Each row comes from the steps of one path. Every step used is in the known rows, and no mark comes twice. Write the path behind each row, first mark first.
In the rows, zero is written as 128.
Known rows
t r e q l: [208 146 146 156  77 122 136  59 130 170 192  71 135 134 105 149 112 104
  89  44 115  82 106 134]
h n l: [114 179 136 106 141 143 160 100 116  97  99 169 138 106 124 129 123 136
 116  84 129 133 124 171]
q l n h z: [ 75 137 128 117 161 118 149 106 144 130 159 146 133  93 102 128 106 134
 123  99 133 146 132 156]
n l: [140 171 148 110 138 143 128  78 129 118 130 173 124 140 117 143 110  97
 105  92 148 127 105 159]
l n h z e: [103 141 124 140 171  89 147 128 108 121 133 172 115 102 121 132  79 105
  93  76 101 138 116 152]
z e q l: [152 192 134 157  80 114 127  68 110 130 140  98 129 112 101 128 130 124
 101  80  97  83  82 143]
h z: [142 159 167 131 149  86 127 117 122 126 166 135 120 104 148 128  93  90
  80  65 112 137 106 114]
m e r: [202 123 206 202 125 121 100  47 105 153 136 118 124 173 102 160  79 101
  91  44  94 118 109 129]
e z h: [ 83 113 142 137 110 105 117 108  96 158 154 141 110 101 152 120 111  85
  88  60  95 172 143 115]
z h n l: [ 91 179 136 122 152 149 150 102 117 108 118 159 116  92 158 116 123 119
 118  79 113 161 122 146]
l n h z e m: [ 97 146 130 151 155  96 139 139  98 121 133 162 105 110 127 140  91 105
  82  78  92 142 102 142]
e r t: [187 129 199 150 115 104 118  63  86 172 154  89 117 141 125 153  64  76
  84  64 104 114 123 121]
q l: [108 157 156 125 119 129 127  63 138 146 161 124 143 112  94 133 120 132
 126  94 138 128 117 136]
t r e z h: [175 114 149 156  97 104 123  80 101 191 186 101 117 130 141 137  91  75
  68  25  99 135 129 117]
q l n h z e: [ 83 152 123 127 157 111 145 103 132 131 149 144 128  92 103 121 105 134
 114  96 122 138 119 158]
r e z h: [144 109 137 153  99 100 122  93  90 180 164 123 116 110 162 125  95 118
  71  38  86 156 144 105]
t r e q l n: [187 139 139 160  84 125 146  60 135 167 184  86 134 129  93 152 113 124
 100  48 108  88 118 146]
e z h n l q: [ 73 142 130 108 131 135 145 132 117 136 143 153 119  88 148 103 137 117
 105  77 113 163 157 144]
z e: [151 179 154 159 115  93 116  69  88 140 126 140 127 127 111 132  96 101
  89  66  96 108  84 129]
h z e q l n: [132 186 136 146 123  94 140 115 126 111 152 112 116  85 130 116 119 129
  85  75  86 112  95 141]
r t: [169 146 165 123 118 106 124  52 109 172 163 113 129 116 114 147  75 112
  99  86 115 131 138 130]
r e q l n h: [163 132 113 152  93 124 153  84 125 150 164 102 135 114 114 143 111 158
 106  67 106  99 126 142]
l n h z: [ 95 125 129 130 176  96 150 131 120 122 144 174 120 104 120 139  80 105
 103  79 113 145 129 150]

Which path is each row?
[146 190 166 160 121  85 111 127  92 123 149 117 101 110 158 126 105  89
  50  62  82 130  69 103]  h z e m
[161 137 140 174 126 132 132  81 149 124 155 114 127 124  97 145 115 148
 108  77 100 122 125 160]  m e q l n h z
[147 158 132 133 165  74 127 136  95 129 151 139 113 110 155 122  71  54
  66  67 116 126  90 129]  n h z e
[110 150 116 131 113 123 155 115 145 112 164 110 127  93 108 134 131 134
 118  93 114 108 120 156]  e q l n h z
[147 186 154  96 153 156 135  92 162 129 161 168 135 141  91 133 124 112
 123 105 166 100 113 157]  n l q
[183 147 160 181  92 142 117  41 145 138 153 101 138 141  83 151 126 152
 116  74 104 106 116 149]  m e q l
[ 76 157 129 137 140 119 137 115 123 128 149 134 118  98 109 130 117 134
 103  97 113 142 106 148]  q l n h z e m
[168 141 138 127 118 132 146 102 125 172 179 113 125 119 133 121 113 101
  84  41 120 124 141 142]  t r e z h n l q
[116 133 142 152 170  85 143 130  97 125 131 154 109 116 126 136  71  88
  85  65  95 130 110 148]  l n h z e r
[120 191 140  98 152 152 164 113 142 105 122 165 146 107 107 121 133 148
 131  94 144 113 130 168]  h n l q
[141 162 138 144 147  83 120 148  85 128 151 130 103 117 161 129  84  54
  54  70 107 130  76 118]  n h z e m
[ 95 188 140 114 159 158 154 112 139 116 139 154 122  93 144 110 131 129
 130  87 125 145 127 144]  z h n l q
[171 166 181 178 111  92 111  73  71 145 123 114 117 145 120 138  82  72
  75  49  86  96  76 121]  z e r
[114 147 114 146 150  92 152 133 111 113 135 153 114 100 121 134  93 109
  93  77  93 121 113 156]  l n h z e q
[143 166 119 129 140  88 134 135 109 121 161 109 117 100 147 117  96  73
  76  78 119 111  89 139]  n h z e q l
[ 88 163 146 143 140 126 146 102 106 124 130 141 122  85 154 118 116 122
 119  66  94 159 124 122]  z h n
[ 95 145 141 139 154 109 141 105 121 133 145 128 122 102 110 124  97 117
 106  86 116 130 115 154]  q l n h z e r
[221 121 207 190 122 122 100  33 101 172 145  99 122 166 105 162  64 107
  86  53  91 123 128 132]  m e r t
[ 69 132 124 115 122 127 141 124  97 128 123 156 112  88 161 109 126 107
  93  68 102 180 153 146]  e z h n l
[166 138 115 147 107 112 154 106 130 141 173  98 127 101 133 135 109 153
  92  64 102 107 126 136]  r e q l n h z
[186 134 126 149 111 110 150  98 135 158 194  84 125 118 119 142  99  99
  83  47 112  97 115 146]  t r e q l n h z
[192 163 182 165 109  90 111  59  68 164 132  94 113 136 123 138  67  79
  70  58  84 100  94 126]  z e r t
[132 131 143 142 168  87 143 118  94 140 140 139 107 108 130 137  58  94
  81  74  93 134 125 150]  l n h z e r t
[176 148 151 136 160  73 124 126  79 147 157 107 105 115 163 125  50  43
  54  65 108 123  99 127]  n h z e r t
[200 145 165 191  94 130 114  52 128 134 142 114 132 152  93 158 114 133
 103  60  90 103 111 140]  m e q
[158 105 165 174 110 111 102  64 107 160 138 146 128 146 102 147  99 122
  85  52  93 152 144 138]  m e z
